Every row comes from one small tree of marks. The marks that hang from a mark follow it in brackets, in the order of their numbers. Every link used is in the known rows. Which tree was each row made from?
Known rows
z_380(z_78 z_575(z_668)): [ 2.009  6.852  1.503 -3.548  3.108  2.387  0.923  1.768  2.746  3.532
 -3.453  0.036 -1.660 -1.552 -0.652 -3.153 -0.286 -2.415  3.568  1.325
  0.354 -1.971  1.063  0.361 -1.302]
z_152(z_875(z_575)): [ 0.981 -3.498 -4.034  1.812 -2.473  3.213  0.915  0.211 -3.411  0.825
 -0.835 -2.747 -4.694  3.345 -2.377  0.031 -0.651  3.098 -1.613  0.866
 -3.786 -0.413  0.230 -2.972  3.047]
z_875(z_78 z_152 z_575(z_668(z_477))): [ 1.036 -1.826  0.712 -1.369  2.293 -3.415 -4.122  0.858  2.617 -1.305
 -1.507  4.402 -0.425  0.622  0.771 -0.435 -0.516 -2.227 -1.310  1.221
 -2.035 -0.773 -1.133  2.485 -0.565]
z_885(z_766(z_875(z_152))): [-1.621 -1.851 -0.385 -3.469 -4.623  4.319  6.402  1.070  1.210  5.089
 -1.225  0.515 -2.255  3.950 -1.380  6.432  1.771  5.629  2.542  0.660
  2.353  1.469 -3.012 -4.751  2.103]
z_875(z_78 z_575): [-2.338 -0.204 -0.250  0.141  0.347  3.424 -2.374 -0.208 -0.927 -1.495
 -1.635 -2.491 -2.074  3.553  4.088 -0.888 -0.499 -0.174 -4.631  0.794
 -2.368  0.187  0.181  3.126  2.751]
z_668(z_477(z_875) z_575): [ 0.098 -3.873  2.330  4.508 -2.003 -2.582 -0.803 -1.342  1.211  0.072
  1.521 -2.786 -1.064 -5.076  0.273 -3.269  4.733  1.802  3.575  2.466
 -1.899  2.418  2.336  1.924 -1.279]
z_477(z_668(z_575) z_875): [-3.277 -0.362  2.069  3.790 -1.126 -0.171  0.385 -3.247  0.885  0.185
 -0.490 -5.771 -0.945 -0.295 -0.071 -2.560  2.564  1.637  0.807 -2.709
  1.593  2.159  0.311  2.033 -1.202]
z_152(z_875(z_78 z_575(z_668))): [-0.697 -0.186 -4.571  1.043 -0.206  2.208 -1.098 -0.281 -3.395 -1.440
  0.102 -0.921 -1.415  1.726  1.008  1.193 -3.263  0.808 -5.919 -0.272
 -2.970 -3.261  0.926  2.409  1.189]
z_380(z_78 z_575(z_668(z_477))): [ 4.316  3.210  1.333 -2.450  5.090 -0.459 -1.258  2.663  5.109  2.560
 -1.380  1.150 -0.702 -5.168 -1.337 -3.462  1.945 -3.018  5.847  3.647
 -1.487  0.342  0.108 -0.674 -1.958]
z_875(z_78 z_152 z_575(z_668)): [-0.500  2.074  0.786 -2.874  0.391 -0.300 -2.384 -0.326 -0.139  0.117
 -3.545  3.078 -1.596  3.741  1.284 -0.223 -2.659 -1.589 -3.650 -1.056
  0.406 -3.174 -0.347  3.591 -0.179]
z_766(z_885): [-2.157  0.044  1.505  2.875 -3.553  4.255  0.945  2.211 -1.161 -2.115
 -2.127 -0.222 -4.292  2.150  3.958  0.702  1.918  3.569  1.333  1.497
  2.042  2.456  0.471  1.866  3.221]
z_152(z_875(z_78 z_575)): [-0.746 -1.928 -4.310  2.537 -1.937  4.665 -1.198  0.736 -3.120 -1.080
  0.689 -4.173 -3.408  3.999  0.818  0.579 -1.452  1.917 -3.760  1.757
 -5.142 -0.297  1.017  0.613  3.685]
z_668(z_477(z_875(z_78 z_152)) z_575): [-0.442 -1.688  3.173  3.729 -3.416 -3.694 -3.161 -1.185  2.968  0.494
  0.353 -0.980  0.351 -1.368  0.055 -1.678  3.519 -0.357  3.997  3.498
 -2.754  2.115  2.469  4.595  0.328]
z_575(z_668(z_477)): [ 0.942 -3.495 -1.318  0.393  2.270 -1.531  0.186  1.547 -0.023  1.060
 -0.586  2.896 -3.123 -5.105  2.856 -1.630  2.413  2.002 -0.721  0.444
  1.608  1.548  0.682  1.531 -0.987]
z_668(z_477(z_875(z_152)) z_575): [ 1.118 -3.700  3.754  2.962 -4.030 -5.308 -0.861 -1.329  3.200  1.922
 -0.437 -0.048 -1.285 -2.369 -3.199 -2.476  4.853  1.081  6.251  2.958
 -1.338  2.563  2.062  1.151 -1.095]
z_885(z_766): [-2.444 -1.834 -2.172  0.161 -1.703  5.593  6.593  0.914 -1.793  3.069
 -1.494 -1.783 -5.870  0.074  1.829  1.120  1.717  4.446  0.526  1.668
  2.720  2.192 -1.185 -1.021  2.036]
z_380(z_78 z_575(z_668(z_477(z_875)))): [ 2.679  2.849  3.777  1.641  3.880 -0.376 -2.743  1.653  4.478  0.886
  0.418 -2.386  1.808 -5.646 -1.540 -2.451  4.825 -4.437  5.937  3.591
 -2.076 -0.865  0.340 -0.784 -3.788]
z_885(z_766(z_875(z_78 z_152 z_575))): [-2.591 -0.697 -0.103 -3.824 -3.040  5.106  2.615  0.029  2.239  1.153
 -0.575 -0.328  0.441  6.969 -0.362  7.717 -0.755  2.141 -0.869  0.930
 -0.940  0.110 -3.648 -2.359  1.801]
z_152(z_875(z_575(z_380(z_78)))): [ 2.992  1.287 -5.876 -0.639 -0.079  0.213  1.720  0.539 -4.520  0.540
  3.244 -1.739  0.475 -0.063 -2.466 -2.922 -4.805 -0.489  1.033  2.169
 -3.740  0.769  1.974 -4.369  1.276]
z_575(z_668): [-1.310  0.063 -0.714 -0.805  0.380  1.532  2.319  0.583 -2.187  1.861
 -2.221  1.542 -3.838 -1.611  3.375 -1.033  0.641  2.425 -3.137 -1.527
  3.317 -0.804  2.031  2.107 -0.168]
z_766(z_875(z_152)): [-0.995 -0.600  0.893 -3.476 -4.850  1.899  2.107  1.181  0.906  4.632
 -2.110  0.675 -1.840  4.170 -0.114  4.632  2.613  4.457  0.364  0.220
  0.841  1.608 -0.403 -2.989  2.750]
z_152(z_875(z_78 z_575(z_380 z_668))): [ 1.574  0.161 -5.975  1.494  1.166 -0.385  0.402 -0.045 -6.393 -3.177
  2.947  0.271  1.175 -1.975  0.758 -1.200 -6.112  0.438 -6.475 -2.530
 -0.992 -3.004  2.658  1.702  0.683]
z_668(z_477(z_875(z_152))): [ 0.624 -4.263  2.313  4.430 -2.210 -2.370 -1.978  0.750  1.304  2.145
 -0.357 -0.749 -2.280 -0.708 -1.390 -0.001  6.696  0.428  3.837  3.447
 -1.297  2.601 -0.265 -1.985  1.205]
z_380(z_575(z_668)): [ 2.377  1.438  1.514 -1.389  2.195  2.666  1.531  1.689  1.091  2.086
 -4.274  0.662 -3.678 -1.851 -0.613 -3.428  1.381 -0.160 -0.299 -1.162
  2.463 -3.261  0.555  1.085  0.045]

Write each row's tree
[ 2.294 -3.976 -0.427 -0.940  3.633 -2.059 -1.716  0.424  1.080 -1.495
 -0.966  3.077 -2.151 -2.472  0.572 -1.893  0.770 -0.692 -0.618 -0.600
 -0.478 -0.320 -1.343  0.176 -1.612] | z_875(z_575(z_668(z_477)))
[ 3.156 -3.251  0.499 -2.494  1.810 -4.432 -2.081  0.386  2.396  0.311
 -2.678  5.986 -2.738 -0.053 -2.520 -1.685  0.710 -1.157  1.530 -0.193
 -0.020 -1.057 -2.124 -0.779 -1.445] | z_875(z_152 z_575(z_668(z_477)))
[-0.914  0.226  1.120 -1.793 -1.325  1.214 -2.887 -0.055  0.255 -0.249
 -3.522  0.403 -3.089  6.484  0.513 -0.013 -0.835 -0.728 -1.909  1.584
 -2.123 -0.229 -0.778  1.590  3.039] | z_875(z_78 z_152 z_575)
[ 2.212  0.239 -0.415  2.909  3.291 -3.146 -2.981 -0.206 -0.765 -2.647
  4.902 -2.433  4.580 -4.074 -0.487 -3.334  0.690 -4.748  3.529  2.855
 -3.155  2.002  0.620 -3.168 -1.410] | z_668(z_477(z_875(z_575(z_380(z_78)))))
[-1.495  0.373  2.595 -1.266 -6.876  3.335  1.877  2.619  2.328  0.097
 -1.947  2.140 -1.125  5.799  0.552  5.867  1.866  4.398  2.664  0.666
  1.588  2.701 -1.257 -1.881  3.287] | z_766(z_875(z_152) z_885)
[-2.366  2.363  3.312  1.589 -0.422 -0.856 -4.027 -1.606 -0.272 -1.366
 -1.251  0.261  1.184  3.598  0.686  1.401  0.123 -3.516 -3.566 -0.890
 -0.312 -4.114 -0.313  3.139 -1.001] | z_477(z_875(z_78 z_152 z_575(z_668)))
[-4.104 -0.734 -1.494 -1.959 -1.539  7.400  3.031 -0.128  0.801 -0.825
  1.165 -3.374  0.549  3.944  2.366  6.806 -1.021  3.023 -2.848  0.024
 -1.281  0.285 -2.971 -1.424  1.643] | z_885(z_766(z_875(z_78 z_575)))
[ 2.515  2.877  0.300  0.951  2.593 -7.300 -1.118  0.767 -0.654  1.355
  3.346  3.697  4.644 -6.119 -0.895 -2.077 -0.087 -3.645  4.167  1.749
  1.307  1.279  1.453 -1.757 -3.189] | z_575(z_380(z_78) z_668(z_477(z_875(z_152))))
[ 4.184  3.880  4.641  0.281  2.408 -3.484 -3.060  1.844  6.027  3.155
 -1.828  0.964  1.100 -3.249 -4.788 -1.712  3.827 -5.562  8.590  4.363
 -1.650 -1.241 -0.800 -2.328 -3.124] | z_380(z_78 z_575(z_668(z_477(z_875(z_152)))))
[-2.348 -1.277  2.176  2.531  0.576 -0.518 -2.792 -2.129  1.258 -0.403
 -2.151 -3.581 -0.607  5.963 -3.912  0.199  2.532 -2.683  0.164 -3.123
 -0.075  0.165 -4.676 -3.174  0.480] | z_477(z_668 z_875(z_152 z_575))
[ 0.493  0.542 -0.280  2.548  2.734 -2.205 -0.143 -1.450 -4.588 -2.814
  1.704 -0.357  3.484 -2.591  0.384 -2.031 -1.732 -2.297 -4.691 -4.423
  3.306 -3.716  1.935  0.427 -2.330] | z_477(z_875(z_575(z_380 z_668)))
[-1.016  0.122  3.748 -2.470 -6.029  2.504  0.162  1.375  3.188 -2.504
 -2.410  2.579 -0.013  8.207 -1.741  5.745  0.541  2.432  2.608 -0.512
 -0.443  0.564 -2.835 -2.999  2.183] | z_766(z_875(z_152 z_575) z_885)
[ 2.981 -3.828 -2.068 -2.489  3.328 -3.081  0.663  0.718 -0.574 -2.487
  3.391  3.914  4.877 -4.934 -0.335  0.808 -1.631  0.145 -2.046 -3.929
  1.234 -0.521  0.199 -2.331 -2.060] | z_766(z_875(z_575(z_380 z_668(z_477))))
[-6.416  0.633  0.702  5.684  1.405  3.737 -3.523 -1.086 -0.985 -1.789
  1.563 -8.189  0.133  1.513  4.604  1.623  3.933 -0.612 -3.913 -1.855
  0.649  2.688 -1.016  2.441  1.768] | z_477(z_668 z_875(z_78))
[ 1.577  2.096 -0.875 -3.111  1.792 -3.236 -1.110 -0.431 -2.687 -1.356
 -0.990  4.989  1.620  0.223  0.398 -1.706 -5.265 -2.815 -5.039 -2.558
  2.353 -2.841  1.473  3.390 -0.265] | z_875(z_78 z_152 z_575(z_380 z_668))
[-5.145  1.133  2.142  4.958 -0.124  0.522 -1.778 -3.399  1.247 -1.220
  0.728 -7.169  0.860  0.190  3.005 -1.124  1.807  0.512 -1.736 -1.597
  0.277  2.621  0.735  5.702 -0.236] | z_477(z_668(z_575) z_875(z_78))
[ 3.876  3.218 -6.219 -2.160  1.837 -1.380  1.917  0.150 -4.959  0.061
  2.930  1.339  1.460 -2.274 -1.762 -2.588 -6.917 -1.146 -0.759 -0.539
 -2.115 -2.048  2.568 -2.539 -2.005] | z_152(z_875(z_575(z_380(z_78) z_668)))
[ 1.915  0.510  4.738  3.816  1.756 -1.742 -5.067  1.269  4.463  0.355
 -1.275  0.088  1.086 -2.937 -2.262 -0.558  4.904 -4.336  2.474  2.223
 -0.902 -2.689 -0.429  2.391 -0.203] | z_380(z_575(z_668(z_477(z_875(z_78 z_152)))))
[-0.866 -5.176  1.247  5.238  0.635  0.010 -4.174 -0.265  1.146 -2.453
  1.515 -3.092 -0.670 -0.530 -0.566 -0.742  5.131 -1.007  0.950  1.523
 -3.382  1.156 -1.180 -1.981  0.042] | z_668(z_477(z_875(z_575)))
[ 0.061 -0.873 -3.247 -3.993  1.078  2.238  6.713 -0.652 -2.179 -0.494
  2.081  2.822  3.230 -1.713 -0.616  3.345 -4.779  1.903 -3.205 -4.746
  4.717 -2.684 -1.326 -3.350 -2.399] | z_885(z_766(z_875(z_575(z_380 z_668))))
[-2.375  0.755  0.741  2.929  2.817 -1.832 -3.886 -1.884 -1.750 -3.594
  1.498 -3.091  4.003  2.830 -1.637 -0.533 -0.998 -4.422 -3.589 -3.567
  1.581  0.353 -1.987  0.119  1.113] | z_477(z_668 z_875(z_78 z_152 z_575(z_380)))
[ 0.778 -0.395  0.470  4.147  1.379 -5.610 -2.659  0.835 -2.477 -1.464
  2.979  2.727  4.288 -6.009  1.331 -0.624  1.057 -2.458 -1.475  0.073
  2.547 -0.007  2.500  3.187 -1.006] | z_575(z_380 z_668(z_477(z_875(z_78 z_152))))
[-3.607  0.770 -1.357 -3.073  0.332  5.949  3.797 -0.844  0.593 -0.954
  0.830 -0.313  1.868  2.160  3.389  6.694 -2.868  1.883 -4.544 -2.493
  1.235 -2.952 -2.633  0.218 -1.287] | z_885(z_766(z_875(z_78 z_575(z_668))))
[-3.917  0.051  0.185 -2.024 -1.569  5.581 -1.571 -0.092  0.250 -1.497
  0.293 -3.725  1.161  4.550  3.851  4.529  0.585  1.621 -4.979 -0.282
 -3.145  0.127 -0.363  0.736  1.809] | z_766(z_875(z_78 z_575))
[-0.440  2.701 -3.642 -5.113  0.704  4.075  6.220 -0.210 -0.340  0.500
  3.256 -0.609  4.014  0.611 -0.538  3.261 -4.356  0.167  2.219  0.199
  0.521  1.178 -1.745 -6.026 -1.017] | z_885(z_766(z_875(z_575(z_380(z_78)))))
[-2.109 -0.495  2.656 -0.363 -4.444  5.546  0.071  1.772  2.168 -4.676
 -0.508 -0.379 -0.500  5.868  1.816  5.289  0.671  3.516  0.402 -0.900
 -0.716  0.917 -2.204 -1.745  1.800] | z_766(z_875(z_575) z_885)
[-3.638  1.617  3.409  2.710 -1.978 -1.998 -2.212 -2.796  2.105  0.721
 -0.331 -3.976  0.443  2.381 -0.268 -0.714  1.390 -0.278  0.564 -0.740
  0.295  2.203 -0.408  4.479  0.480] | z_477(z_668(z_575) z_875(z_78 z_152))
[ 3.460  5.701 -0.975 -5.915  2.243 -4.919  0.868 -0.169 -1.292  1.372
 -0.482  6.121  1.840  0.305 -2.027 -3.089 -6.143 -3.795  1.131 -0.849
  1.551 -1.466  1.030 -1.394 -1.905] | z_875(z_152 z_575(z_380(z_78) z_668))
[ 2.259  4.177 -1.503 -3.737 -0.954 -2.807  3.740 -1.210 -1.545  2.388
  0.892  0.455  0.979 -3.992  0.788 -6.327 -4.040  0.505  3.817  1.693
  0.918  2.830  5.221  2.144 -1.127] | z_668(z_575(z_380(z_78)))
[ 1.322  0.018 -1.710 -5.724 -0.290 -0.760  6.791 -0.296 -0.840  1.255
  0.017  5.641  2.894  0.541 -3.759  4.374 -5.306  1.302 -0.863 -4.020
  5.126 -3.157 -2.802 -4.398 -1.834] | z_885(z_766(z_875(z_152 z_575(z_380 z_668))))
[ 3.680  1.571 -3.402 -2.076  5.119 -4.646  0.992  1.711 -1.199  0.925
  3.061  4.066  1.930 -8.738  2.129 -3.761 -2.339 -1.197  1.948  1.091
  1.572  2.737  2.899  0.133 -2.375] | z_575(z_380(z_78) z_668(z_477))
[ 1.099 -1.095 -2.208 -1.031  1.394 -2.631  3.435 -2.281 -1.412  0.332
  0.552 -0.732 -0.159 -3.256 -0.694 -5.732 -2.692  2.273 -0.060 -4.388
  4.930  3.526  1.869  1.928  0.075] | z_477(z_668(z_575(z_380)))
[ 1.391 -2.012 -4.341  0.676 -0.897  1.458  1.522  0.001 -3.406  0.117
 -1.099  0.060 -3.512  1.344 -1.431 -0.408 -2.427  2.172 -3.019 -1.795
 -1.281 -3.114  0.449 -1.683 -0.336] | z_152(z_875(z_575(z_668)))
[ 1.658 -1.488  1.776  3.235 -1.803 -6.832 -1.586 -1.128  0.232 -0.297
  3.622  0.373  3.752 -5.480 -1.067 -3.648  0.833 -0.712  3.098  2.716
 -0.386  2.146  3.987  4.174  0.156] | z_668(z_477(z_875(z_78 z_152)) z_575(z_380))
